Known rows, with every way that one mark hangs from another
vopiz{fezug{duzes{noleb zefor{godeb}}} limezur meban}: [-0.67  0.40  2.75  3.62  0.40 -1.61  0.91  2.47  0.98 -4.05 -0.09 -7.02
  2.14  3.23  0.94  0.80  2.63]
fezug{duzes{noleb}}: [ 0.93 -0.89 -2.14  1.78  1.24 -2.60 -0.23  1.71  2.11 -0.73 -0.02 -2.09
  1.10  1.07 -0.71  0.61  0.73]
duzes{noleb zefor{gabefo}}: [-0.08 -0.68  2.38  2.31 -0.94  0.14 -0.08  0.80  1.99  0.56 -0.21 -2.92
  3.44  0.58 -0.39 -0.33  2.71]
fezug{duzes{noleb zefor{gabefo}}}: [ 0.76 -0.92 -0.69  3.19  0.35 -1.00 -0.07  1.64  2.83 -0.87 -0.28 -1.93
  2.58  0.89 -0.79  0.65  2.51]
meban{limezur vopiz{fezug{duzes{noleb zefor{gabefo godeb}}}}}: [-2.09  0.01  2.08  3.11 -0.66 -1.85  0.46  2.26  1.57 -1.85 -0.22 -7.10
 -0.47  1.43 -1.54  0.32  4.64]
godeb{duzes{noleb zefor{gabefo}}}: [ 0.79 -0.49  3.84  2.23 -1.26 -0.11  0.20  1.53  1.93 -0.20 -0.30 -2.20
  1.29  1.96 -1.21  0.40  1.83]
meban{limezur vopiz{fezug{duzes{noleb zefor{gabefo}}}}}: [-1.57 -0.25  1.27  2.16 -0.38 -1.91 -0.02  2.47  2.24 -2.12 -0.32 -6.91
  0.72  1.19 -0.23 -0.20  4.09]
vopiz{meban}: [-0.96  0.05  1.01  0.37  1.07 -1.74 -0.07  2.22  2.35 -0.94 -0.03 -3.20
 -0.52  2.54  0.44  1.53 -0.39]
godeb{duzes}: [ 0.73 -0.18  0.89  1.49 -0.12 -1.39  0.45  2.71  0.68 -0.29  0.09 -1.30
 -2.75  3.28 -1.02  1.23 -1.05]
godeb{zefor{gabefo}}: [-0.26 -0.22  1.02  2.49 -0.44 -0.09  0.55  1.30  0.06  1.15 -0.02 -1.44
 -0.94  1.44 -0.92  1.38  1.72]
godeb{zefor{duzes{noleb} gabefo}}: [-0.16 -0.58  1.86  2.41 -1.29 -1.56  0.25  0.31  0.38 -0.18 -0.43 -1.55
 -0.96  0.70 -1.85  1.94  3.02]
duzes{zefor{godeb}}: [-0.66  0.35  0.41  2.29 -0.72  0.00  0.98  1.07 -0.29  1.69 -0.19 -2.12
 -1.45  2.75 -1.84  0.77  0.30]
duzes{noleb zefor{gabefo godeb}}: [-0.73 -0.42  3.31  3.53 -1.18  0.08  0.47  0.59  1.10  1.03 -0.10 -3.15
  1.70  0.90 -1.96  0.35  3.41]
duzes{noleb}: [ 0.07 -0.69  0.85  0.73  0.02 -1.82 -0.21  0.88  1.19  0.76  0.03 -3.06
  1.58  0.82 -0.40 -0.35  0.63]
vopiz{fezug{duzes} limezur meban}: [-0.55  0.08  0.06  3.70  1.45 -2.16  0.69  4.26  0.82 -4.93  0.34 -6.07
  0.20  3.76  2.43  1.50  1.01]
zefor{gabefo godeb{duzes{noleb}}}: [-0.24 -0.58  4.45  4.65 -0.82 -1.04  0.60  2.11  0.90 -0.33  0.41 -2.44
 -1.92  1.79 -2.71  1.78  2.92]
meban{vopiz{fezug{duzes{noleb zefor{gabefo godeb}}} limezur}}: [-1.53 -0.37  1.95  4.17 -0.74 -1.45  1.01  3.11  0.57 -2.97  0.21 -6.46
  0.45  1.64 -0.31  0.95  4.35]
vopiz{fezug{duzes{noleb zefor{gabefo}}}}: [ 0.93 -0.86  0.69  4.96  0.25 -1.30  0.34  2.93  0.73 -2.68 -0.35 -3.74
  2.01  1.47  0.14  0.35  3.25]

Rows
[-1.30  0.28  2.59  2.78  0.48 -1.32  0.75  3.65 -0.08 -3.69  0.41 -6.84
  0.45  3.51  2.76  0.78  0.77]
vopiz{fezug limezur meban}
[-1.78 -0.12  0.78  4.83 -0.56 -0.96  1.36  3.93 -0.14 -3.11  0.31 -5.73
 -1.59  2.56 -0.15  1.67  3.55]
meban{vopiz{fezug{duzes{zefor{gabefo godeb}}} limezur}}
[-1.81 -0.13  1.01  1.52 -0.54 -1.72  0.78  3.64 -0.73 -2.14  0.50 -6.33
 -1.15  2.36  1.36  0.39  1.14]
meban{vopiz{fezug limezur}}
[ 0.83 -0.34  4.46  1.98 -1.27 -0.73  0.36  0.79  0.98  0.29 -0.28 -1.75
 -0.10  1.48 -1.92  1.07  2.35]
godeb{duzes{noleb} zefor{gabefo}}
[ 1.07 -0.54 -1.62  1.34  0.52 -1.63 -0.06  0.97  2.25 -0.21 -0.51 -2.05
  2.39  1.48 -0.86  0.09  0.79]
fezug{duzes{noleb zefor}}
[-1.10 -0.52  2.03  3.90 -0.37 -2.04  0.63  2.91  1.05 -2.34 -0.34 -4.83
 -0.51  1.20 -1.71  1.44  4.34]
meban{vopiz{fezug{duzes{noleb zefor{gabefo godeb}}}}}
[-1.08 -0.30 -1.22  2.36  0.40 -2.49  0.76  4.12  0.03 -3.38  0.41 -5.52
 -1.40  2.55  1.09  1.09  1.33]
meban{vopiz{fezug{duzes} limezur}}
[ 1.21  0.13  3.49 -0.20 -1.10 -1.40  0.39  0.11  0.47  1.01 -0.51 -1.78
 -0.62  2.11 -2.09  0.46  0.38]
godeb{duzes{noleb} zefor}
[-0.89 -0.08  1.60  4.28 -0.86  0.73  0.97  1.71  0.29  0.88  0.07 -2.05
 -1.00  2.15 -1.76  1.36  2.20]
duzes{zefor{gabefo godeb}}
[-0.60  0.06  1.34  4.90  0.68 -0.64  0.86  4.23  1.36 -5.04  0.09 -5.96
  1.53  3.52  2.40  1.50  2.63]
vopiz{fezug{duzes{zefor{gabefo}}} limezur meban}
[ 0.70 -0.17  2.32  2.84 -1.05  0.30  0.62  2.67  1.27 -0.39 -0.18 -1.24
 -1.17  3.08 -1.01  1.23  0.80]
godeb{duzes{zefor{gabefo}}}
[-0.96  0.03  3.45  5.51  0.21 -1.07  0.97  3.05  1.36 -4.65  0.07 -6.95
  2.46  2.81  1.02  1.27  4.20]
vopiz{fezug{duzes{noleb zefor{gabefo godeb}}} limezur meban}
[-0.37 -0.34  2.94  5.26 -0.62 -0.52  1.01  3.12  0.39 -0.44  0.48 -1.54
 -4.19  2.77 -2.49  2.63  1.95]
zefor{gabefo godeb{duzes}}
[-0.81  0.03  2.83  3.22  0.68 -1.60 -0.11  2.49  3.12 -3.79 -0.51 -7.02
  2.50  2.21  0.94  0.20  3.78]
vopiz{fezug{duzes{noleb zefor{gabefo}}} meban{limezur}}
[-0.39 -0.71 -0.04  1.58  0.60 -3.64  0.02  3.14  1.33 -2.53 -0.26 -4.67
 -0.48  1.08 -0.49  0.83  2.11]
meban{vopiz{fezug{duzes{noleb}}}}
[ 0.68  0.00  2.78  2.66 -0.98 -0.22  0.77  1.90  0.21  0.22 -0.14 -0.84
 -2.55  2.67 -1.76  1.96  1.27]
godeb{duzes zefor{gabefo}}
[ 0.16 -0.38  1.57  2.62  1.71 -3.31 -0.14  3.10  2.12 -4.14 -0.42 -5.08
  1.14  2.18  0.75  1.19  1.82]
vopiz{fezug{duzes{noleb}} meban}
[ 1.19 -0.09  3.09  0.32 -1.14 -0.85  0.25  0.96  1.36  0.37 -0.52 -2.28
  0.98  2.50 -1.32 -0.21  0.05]
godeb{duzes{noleb zefor}}
[-1.37  0.08  0.54  0.34 -0.29 -2.53  0.00  1.96  1.73 -1.65 -0.49 -6.97
  0.56  1.67 -0.35 -0.76  2.51]
meban{limezur vopiz{fezug{duzes{noleb zefor}}}}
[ 0.29 -0.05  1.96  2.28  1.09 -2.34  0.06  2.48  2.17 -3.68 -0.80 -4.95
  2.41  2.50  0.60  0.80  1.88]
vopiz{fezug{duzes{noleb zefor}} meban}
[-0.19  0.10  1.95  2.58  0.59 -1.63  0.50  2.63  1.53 -4.49 -0.21 -6.87
  3.53  3.01  2.10  0.22  2.00]
vopiz{fezug{duzes{noleb zefor}} limezur meban}
[-1.50  0.58  2.03  5.01  0.66 -1.13  0.74  3.32  1.78 -3.51 -0.25 -6.28
 -1.01  3.50 -0.19  1.62  3.40]
vopiz{fezug{duzes{zefor{gabefo godeb}}} meban{limezur}}
[-1.47 -0.19  0.04  0.75  0.24 -3.34 -0.15  2.42  1.67 -2.03 -0.11 -7.01
 -0.61  1.34 -0.24 -0.27  2.41]
meban{limezur vopiz{fezug{duzes{noleb}}}}
